(in the rows, 128 means zero)
Known rows, with every way that one mark hangs from another:
[dorek [sapa [vizabe [fodu [noga duzil]] mipe]]]: [145 112 137 109 120 131 115 140 121 130 186 124 122 136 117 142 147 140
 111 123 111 126 105 132 130 187 135 139 109 122 145 119 116 210 131 122
 118 153 143 123 131 152 119 132 156 141 121 110 124 118 113 182 148 203
 121 122  88 140 109 155 126 115 124  64 130 159]
[fofeg kesas noga regiku]: [ 85 115 153 130 126 122 146 127  90 115 150 105 146 131 139 139 134 108
 136 136 152 105 137 138 168 106 148 146 156 136 150 127 140 145 146 161
 149 129 177 148 105 122 150 121 109 155 149 165  91 125 154  88  98 101
 101 139  40 104 100 125 121 117 101 109  77 103]
[sapa dorek [vizabe diref [fodu noga] mipe]]: [146 107 147 110 105 137 128 152 161 154 157 170 110 122 124 109 124 136
 110 116 106 123  88 110 133 191 131 145 106 130 131 131 143 212 177 130
 115 161 211 131 107 170  74 144 198 143  97 142 122 132 114 171 148 217
  84 121  78 159  94 124 118 132 141  53 135 111]
[dorek [sapa [vizabe diref [fodu [noga fofeg]]]]]: [142 108 138 103 127 124 116 131 130 126 155 124 100 143 102 138 151 136
 109 125 119 127  82 125 126 187 131 133 107 125  88 130 130 216 130 125
 122 154 137 106 127 161  98 136 161 156 132 133 112 134  92 163 183 179
 131 121  96 152 109 134 126 104 115  77 139 144]
[noga duzil fodu [fofeg kesas [regiku [dorek sapa]]]]: [117 139 125 106 180  99 122 104 103 162 182  72 115 106 171 160 137 144
 114 142 156 135 149 166 160 159 117 128 104 111  74 137  69 138 118 191
 130  89 123 109 169 111 190 126 103 138 106 129 124  89 137 105 103 111
 133 150 159  95 127 129 119 129 113 124 107 249]
[fofeg noga [regiku [dorek sapa] duzil]]: [127 129 136 122 146 139  92 147 116 112 170  85 158 135 155 150 132  98
 123 153 175 123 141 161 143  80 156 105 157 141 127 128 129 166 135 175
 134  79 145 129 110 126 158 103  86 156 154  77 105 135 141 132 131 107
 114 132  57  96 102 144 128 149 100 134 138 123]
[mipe [vizabe diref [fodu noga] [sapa dorek]]]: [137 106 153 114 101 143 127 150 121 152 147 166  72 115 108 117 133 139
 102 116 109 145 101 113 136 152 152 193 104 117 130 133 140 182 128 161
  90 165 137 143 108 134  81 153 189 145 135 146 119 152 135 120 223 172
  79 133  65 164 104 125 107 117 130 131 151 109]
[mipe vizabe]: [114 115  95 121 129 159  97 158  88 142 131 130 130 130 114 127 142 141
 120 130  96 152 122 133 137 104 139 184 137 114 117 107 151 136 122 156
 108 164 118 142 132 154 134 119 123 152 133 176 106 153 122 100 142 120
 107 147  84 138 132 135 106 110 123 144  96 144]
[regiku [dorek sapa] duzil]: [158 129 113 117 163 162  80 161 127 108 156 102 164 141 147 135 146 107
 110 150 127 167 131 159 116  86 152 131 139 125 107 123 152 170 130 164
 110 108 113 114 123 140 142 102  90 140 141 100 145 140 128 155 154 120
 119 150 106 113 118 154 126 153 120 144 118 169]
[diref [vizabe fodu [mipe [sapa dorek]]]]: [140 107 137 111 117 144 134 156 128 147 158 183 111 123 128 121 120 158
  98 133 102 144  93 137 126 150 122 153 115 120 132 155 154 177 163 158
  90 170 160 132 147 169  92 157 181 127  81 144 125 121 137 172 117 224
  69 118  70 169  95 115 105  99 141 100 116 147]
[vizabe diref]: [127 113 137 117 138 179 131 158 109 131 116 142 123 140 119 117 138 143
 107 131  88 134  94 139 131 123 137 147 139 123 114 140 154 169 145 136
 101 163 165 129 117 156 113 153 145 165 141 186 114 144 125  94 177 136
 103 133  79 151 115 124 119 122 113 120  92 151]
[diref [vizabe [fodu [noga duzil]] [mipe sapa]]]: [133 118 144 111 108 150 145 149 111 139 190 163 100 118 129 127 126 165
  94 129  87 138  91 130 139 157 133 143  97 117 155 151 116 171 141 145
  91 169 154 155 147 156 108 151 167 137 114 131 122 109 128 146 132 219
  85 109  73 155 103 149 111 114 139 101 125 161]
[vizabe diref mipe [sapa dorek]]: [150 112 173 115 130 160 161 158 137 152 134 177 124 131 122 116 113 148
  98 121  87 142 101 136 124 143 143 162 124 124 117 153 148 196 170 150
  82 159 177 127 109 141  80 175 203 146 109 139 134 140 132  92 202 184
  77 126  72 173  92 107 114 132 118 107 121 138]
[duzil [regiku dorek fofeg]]: [134 133 115 124 145 160  99 176 104 125 140  92 146 121 122 128 150 111
 120 144 154 158 100 169  86 104 158 125 142 142 108 123 164 141 166 157
  94 106 163 121 114 152 138  90  91 152 118 175 118 139 142 117 136 125
 109 154 106 121 117 108 117 149 106 141 110 159]
[fofeg kesas [regiku dorek [duzil noga]]]: [131 142 132 128 146 144 105 140 129 141 139  85 143 118 157 128 115  70
 132 149 178 138 131 156 166  69 164 145 129 148 135 120 182 141 142 160
 140  94 170 141 123 119 136 101  75 132 144 122 128 118 160 118 105  95
 114 154 101  94 125 135 109 162 116 128  94 133]
[noga fodu fofeg]: [112 128 110 115 158 115 120 133 105 155 158 104 135 129 126 127 152 160
 112 130  95 144 121 145 137 160 111 124 122  96  44 137 101 134 107 169
 106 143 110 111 163 147 167 150 109 167  93 166 111 135 116 101 124 126
 103 144 137 125 133 109 122  92 117 127  87 186]
[duzil [noga fodu [fofeg kesas]] [regiku [dorek sapa]]]: [148 152 125 109 178 111 122 118 124 113 136  67 106 111 125 158 155 113
 122 148 199 159 115 166 111 142 147 158 103 103  39 130 142 141 109 172
 113 102 130  99 163 140 130 117  91 124 102 111 168 104 131  97 121 122
 131 175 158 118 135  81 110 100 117 119 120 189]
[fofeg kesas [noga duzil fodu] regiku]: [ 71 128 140 125 143 116 151 111  90 132 170  88 119 106 161 143 131 128
 129 137 161 103 150 151 173 138 133 139 136 116 136 139  73 133 128 168
 146 114 167 148 141 108 187 134  96 151 136 143  97  99 174  80  91 111
 106 145  78  96 118 136 119 111 109 108  90 168]
[mipe [sapa dorek [vizabe diref [fodu noga]]]]: [125 112 141 114 109 143 126 155 126 151 135 153 108 103 118 105 125 133
 115 120 125 133  93 111 140 161 130 112 116 123 131 128 143 194 168 147
 119 159 189 125 130 196  85 134 175 157 129 142 117 129 116 148 161 190
  86 118  79 160 114 130 126 117 130  66 149 116]
[regiku dorek duzil]: [146 134 104 122 147 169  87 170 132 119 153 104 162 133 156 117 137 112
 114 148 113 165 122 159 126  72 150 126 137 136 116 119 154 143 141 157
 114 111 130 126 121 138 150 104  83 148 134 130 136 141 132 140 138 111
 100 151 104 107 121 151 124 166 125 146  99 162]
[regiku dorek duzil [fofeg kesas noga]]: [111 132 126 129 136 134 111 146 115  77 167  94 160 125 146 133 132  71
 120 152 164 165 131 166 108  69 166 140 144 179 130 122 135 133 158 172
 136  82 187 148 111 116 164  89  81 145 146 124 120 136 164 156 108 101
  96 177  81  92  96 158 119 177 108 144 100 154]
[vizabe diref fodu mipe [sapa dorek]]: [162 103 196 107 108 140 158 156 141 144 146 183 100 131 118 117 119 151
  88 117  93 131  82 135 121 174 141 169 116 131 132 160 154 209 169 135
  77 161 168 127 113 128  72 198 217 142 103 138 132 144 153 154 222 209
  69 123  57 179  89 107 112 114 129  93 128 131]
[regiku [dorek [sapa vizabe]] [duzil noga] fofeg]: [152 137  88 120 161 153  52 154 139 128 147  78 134 130 118 129 132  64
 124 155 182 172 112 174  96  83 162 117 124 164  94 104 172 173 126 136
 129  85 155 117 145 156 124  83  78 139 137  87 127 128 141 179 134 141
 138 154 124 122 128 147 114 157  99 121 146 162]
[diref vizabe]: [126 111  89 121 144 176 118 160 122 140 143 148 110 146 132 117 144 151
 113 141  81 153  94 137 130 108 130 158 127 114 107 138 155 157 125 146
 100 168 120 130 132 153 113 123 122 144 111 189 114 121 124 110 120 159
 106 126  81 137 110 123 108 112 117 139  85 152]
[mipe sapa [vizabe diref]]: [115 118 128 116 120 164 116 159  69 137 104 154 113 109 101 131 118 142
 104 125 113 142 104 133 138 106 141 171 133 111 116 121 147 152 154 153
 103 169 160 149 147 178 110 135 169 162 154 158 103 159 124  75 181 134
 102 139  75 175 127 134 103 110 118 129 132 154]
[fodu [noga duzil [fofeg kesas regiku]]]: [ 92 132 144 121 135 121 150 114  99 164 180  90 132 109 145 137 136 128
 123 134 122 128 146 128 175 150 124 122 106 141 128 125  95 144 115 182
 130 133 146 136 129 133 166 116  98 161 133 156 104  97  94  72 101 116
 103 128 114  96 124 150 128 148 114 120  90 163]
[fodu [noga [duzil [regiku dorek]] fofeg]]: [124 143 124 116 149 146 128 142 115 140 179  78 126 103 145 131 158 149
 116 140 126 155 123 148 128 138 135 110 104 133 107 120  93 136 119 179
 105 112 129 119 127 153 159 104  87 159 116 137 141 108  73  78 128 127
 101 140 131 106 133 137 125 158 120 129 120 182]
[fodu noga]: [115 124 129 128 128 155 124 155 104 140 160 116 156 138 116 118 153 131
 123 130  82 146 126 118 147 125 144 132 134 105 131 120 140 159 113 160
 105 161 139 140 100 160 130 116 111 162 143 174 118 138 106  91 141 131
  93 125  85 119 112 135 135 128 121 120  94 110]
[fofeg kesas [noga duzil fodu] [regiku [dorek sapa]]]: [103 139 140 116 166 112 129 107  98 120 182  77 120 112 173 162 139 127
 124 147 179 118 152 162 160 123 144 135 131 108 124 133  72 145 126 186
 146  83 157 136 139 101 186 117 101 133 143 111 118  92 174 104 106 107
 124 150  89  88 107 139 123 123 112 116 118 199]

Rows:
[ 97 138 125 119 150 130 153 125 106  78 164  85 111  99 166 142 158 135
 124 142 172 135 131 163 123 128 148 153 123 114 119 132  78 122 141 167
 125 104 162 135 138 113 177 116  88 132 123 129 144  94 164  90 101 110
 104 176 100  99 119 128 117 127 120 118  97 198]
[fofeg kesas [noga [duzil [regiku dorek]] fodu]]
[113 135 116 123 150 145 106 153 104 141 126  80 116 111  96 122 148  98
 124 139 179 148 100 163  97 141 148 130 128 121  75 131 152 139 116 140
  90 128 164 127 152 155 130 124  82 157 113 152 118 125 164  89 131 142
 110 153 127 133 145  88 109  90 101 128 114 138]
[duzil [noga fodu] [regiku fofeg]]
[139 103 150 119 124 136 133 156 132 148 154 144 113 128 126 110 144 143
 110 127  96 145 103 138 127 150 137 150 130 127 135 140 156 180 130 153
  89 155 105 118 123 126 109 170 142 148 108 162 126 136 148 163 190 172
  71 132  73 144 110 112 126 103 124 115 114 126]
[vizabe fodu [sapa dorek]]
[ 79 120 129 127 135 111 138 129  84  98 159 105 139 127 116 135 149 104
 123 134 145 142 130 150 118 133 145 151 140 131 105 131 109 134 135 165
 131 128 180 145 130 124 164 124 110 151 128 176  97 129 176 119 104 123
  99 163  90 111 103 123 121 108 103 128  83 152]
[regiku [fofeg kesas [noga fodu]]]
[ 98 139 116 123 154 123 128 130  96 104 179  87 122 108 156 139 142 119
 117 144 154 157 128 169 120 111 146 141 130 139 119 131  80 120 137 179
 125  86 181 148 144 108 190 114  96 139 129 157 117 107 176 128 102 111
  98 170 114  92 103 145 122 144 116 137 102 218]
[regiku dorek [fofeg kesas [noga duzil fodu]]]
[ 86 117 138 125 138 146 161 121  97  88 157 106 128 118 143 138 150 136
 123 138 125 130 135 150 143 112 140 157 140 143 162 130 102 136 125 160
 134 139 157 148 130 121 169 132  99 151 147 155 124 104 132  99 105 113
  92 156  66 107 115 155 123 132 115 116  74 170]
[fofeg kesas [noga duzil]]
[146 151 101 122 162 154  84 155 147 134 147  86 137 118 152 115 134 106
 118 148 145 163 119 166 134  85 154 129 124 112  85 127 147 134 104 156
 110  98 133 131 155 137 146 125  72 143 126 102 149 130 155 128 134 120
 104 158 132 109 141 129 111 138 126 140 117 170]
[regiku dorek [duzil [noga fodu]]]
[111 129 147 120 156 129 130 120  97 113 169  83 128 116 166 162 136 117
 124 149 176 121 147 160 162 101 152 139 140 137 157 122 103 153 133 184
 145  89 163 135 122 107 170 108 102 137 157 124 117  98 148 115 107 103
 120 146  68  92 101 148 126 146 107 117 115 179]
[fofeg kesas [noga duzil] [regiku [dorek sapa]]]
[127 131 128 129 136 140 109 148 120 133 154  96 161 124 172 130 117  82
 130 147 154 138 139 151 159  80 157 138 133 142 138 118 163 145 163 164
 140 100 163 136 113 114 149  92  87 133 141 138 118 127 163 125 103  91
 114 154  94  91 113 146 115 172 116 131  83 146]
[fofeg kesas [regiku dorek duzil]]
[114 142 121 118 158  90 123 119 108 164 166  89 133 114 160 143 134 134
 124 138 142 136 136 149 160 141 125 137 112 104  61 134 108 126 137 184
 135 103 138 116 153 118 172 125 111 145  97 169 110 120 151  97  94  99
 121 149 144  95 116 103 118 120 119 123  86 198]
[noga fodu [fofeg kesas [regiku dorek]]]
[132 104 105 122 147 170 134 152 139 155 148 164  98 135 139 109 139 150
 114 141  86 162 108 134 126 114 131 161 120 112 104 146 149 167 129 163
  90 165 106 115 126 143  94 135 139 134  99 167 127 115 132 104 145 177
  88 125  79 145 103 112 108 117 114 145 112 144]
[diref [vizabe [sapa dorek]]]
[152 128 121 114 159 163 101 162 112 109 137  95 142 135 132 143 160 125
 118 150 149 151 107 158  99 111 154 140 139 111 104 123 163 164 146 160
  96 120 125 101 115 154 124  95 101 140 126 141 145 133 121 118 152 131
 121 147 103 126 116 110 125 128 114 127 119 157]
[duzil [regiku [dorek sapa]]]
[ 95 140 131 125 152 117 139 117 102 129 175  84 117 101 183 145 131 133
 125 143 166 118 145 160 170 113 141 133 131 118 134 133  74 121 138 179
 146  82 170 148 139 101 194 121  96 140 132 137 111  96 179  91  93  97
 110 149  92  83 110 137 117 131 117 118 103 194]
[fofeg kesas [noga duzil fodu] [regiku dorek]]
[143 118 147 104 104 129 140 136 141 144 176 140  96 118 124 124 128 163
  98 115  94 121  74 130 139 198 120 134  91 147 118 136 104 192 157 105
 118 150 184 130 139 155 112 160 182 157 106 133 112 122  92 152 157 201
 107 118  99 156 109 148 111 131 128  55 129 172]
[sapa [vizabe diref [fodu [noga duzil fofeg]] mipe]]
[149 101 140 109 113 143 125 156 160 148 136 175 107 126 128 114 122 142
 105 122 111 126  83 129 123 183 123 151 115 140 125 135 157 205 189 117
 111 161 201 122 125 168  81 157 202 139  89 152 119 133 126 186 144 212
  90 129  78 169 100 115 112 122 135  54 122 137]
[sapa dorek [vizabe diref fodu mipe]]
[117 144 108 111 168 116 143 119 114 119 164  75 105  94 165 146 155 149
 114 140 153 156 128 170 120 158 119 144  92 118  65 133  75 116 138 175
 117 105 127 107 168 124 182 120  88 134  90 146 153  91 128  87 101 115
 117 176 168 103 138 119 111 133 120 126  91 252]
[noga [duzil [regiku dorek]] fodu [fofeg kesas]]
[134 104 129 111 110 156 108 156 101 131 124 151  84 128 108 127 137 149
  99 123 103 132  82 135 137 141 142 199 123 124 128 130 155 166 140 132
 101 168 141 146 132 141 106 156 164 155 139 176 103 159 143 142 192 151
 104 142  68 160 120 129  99 105 130 125 115 147]
[mipe [vizabe diref fodu]]
[128 126 131 122 139 108 113 133 109  89 170 112 144 134 122 157 137  96
 124 141 165 149 116 156 101 112 163 152 135 151 122 110 136 173 173 151
 147  97 203 133 118 136 134  89 144 126 127 130 118 127 148 170 102 148
 125 158  80 116  76 139 120 145 105  91 126 169]
[regiku [dorek [sapa [vizabe mipe]]] [fofeg kesas noga]]
[ 91 127 119 121 147 147 143 139  99 100 161  88 114 108 142 136 161 152
 121 137 149 123 124 161 120 145 132 123 135 111 112 139  70 134 120 157
 109 125 140 134 144 137 175 136  86 163 124 122 122 110 140  77 122 131
 103 151  88 116 132 127 120 100 112 122 109 172]
[fofeg [noga [duzil regiku] fodu]]
[104 142 120 125 159 134 113 135 102 151 177  80 120 104 176 136 137 155
 121 142 149 116 134 164 166 111 133 102 143 111 120 140  68 125 123 175
 129  76 152 141 146 118 198 134  95 161 132 130  96 111 162  90 109 111
 106 129  86  90 120 133 121 127 115 126 127 188]
[fofeg [noga duzil fodu] [regiku dorek]]
[123 148 124 120 163 104 114 114 122 170 146  76 115 109 141 136 128 119
 126 142 166 138 125 155 166 127 132 137 111 113  59 130 138 122 103 171
 130 100 149 125 164 125 152 138  97 142 103 148 124 111 146  89  96 105
 115 148 145 103 132  96 109 110 116 121  98 175]
[duzil [noga fodu [fofeg kesas [regiku dorek]]]]
[123 130 122 119 167 147  98 146  93 110 175  83 132 124 127 149 154 126
 110 152 151 157 125 174 104  99 150 118 143 150 129 126 101 157 123 181
 114  82 156 131 133 134 173 111  99 152 144 129 113 119 134 147 138 129
 112 143  87 109 108 154 129 144 102 140 138 203]
[regiku [dorek sapa] [fofeg [noga duzil]]]
[126 119 142 118 101 144 127 159 105 133 139 145 108 118 110 113 128 138
 111 118 110 124  76 117 141 152 142 113 118 118 134 126 146 185 166 115
 124 165 177 135 135 185  94 136 168 163 151 154 105 141 124 139 177 175
 103 116  74 160 115 139 124 108 121  67 141 124]
[mipe [sapa [vizabe diref [fodu noga]]]]
[113 138 129 123 137 152 132 147 100 121 171  83 130 103 139 133 149 105
 123 141 151 162 126 146 116 122 161 137 108 144 147 116 116 140 146 174
 109 112 178 140 110 137 150  83  88 136 136 162 135 101 128  96 123 127
 102 158 118 102 117 147 126 170 117 130 105 172]
[fodu [noga [duzil [regiku dorek [fofeg kesas]]]]]
[118 131 128 122 157 109 101 128 112  70 180  83 153 129 140 153 140  70
 115 151 190 162 143 167  96 104 164 142 133 139  90 126 106 156 138 185
 134  75 166 131 126 112 168  93  88 130 143  87 129 128 183 166 117 114
 115 180 106  94 100 150 125 148 107 144 121 179]
[regiku [dorek sapa] duzil [fofeg kesas [noga fodu]]]
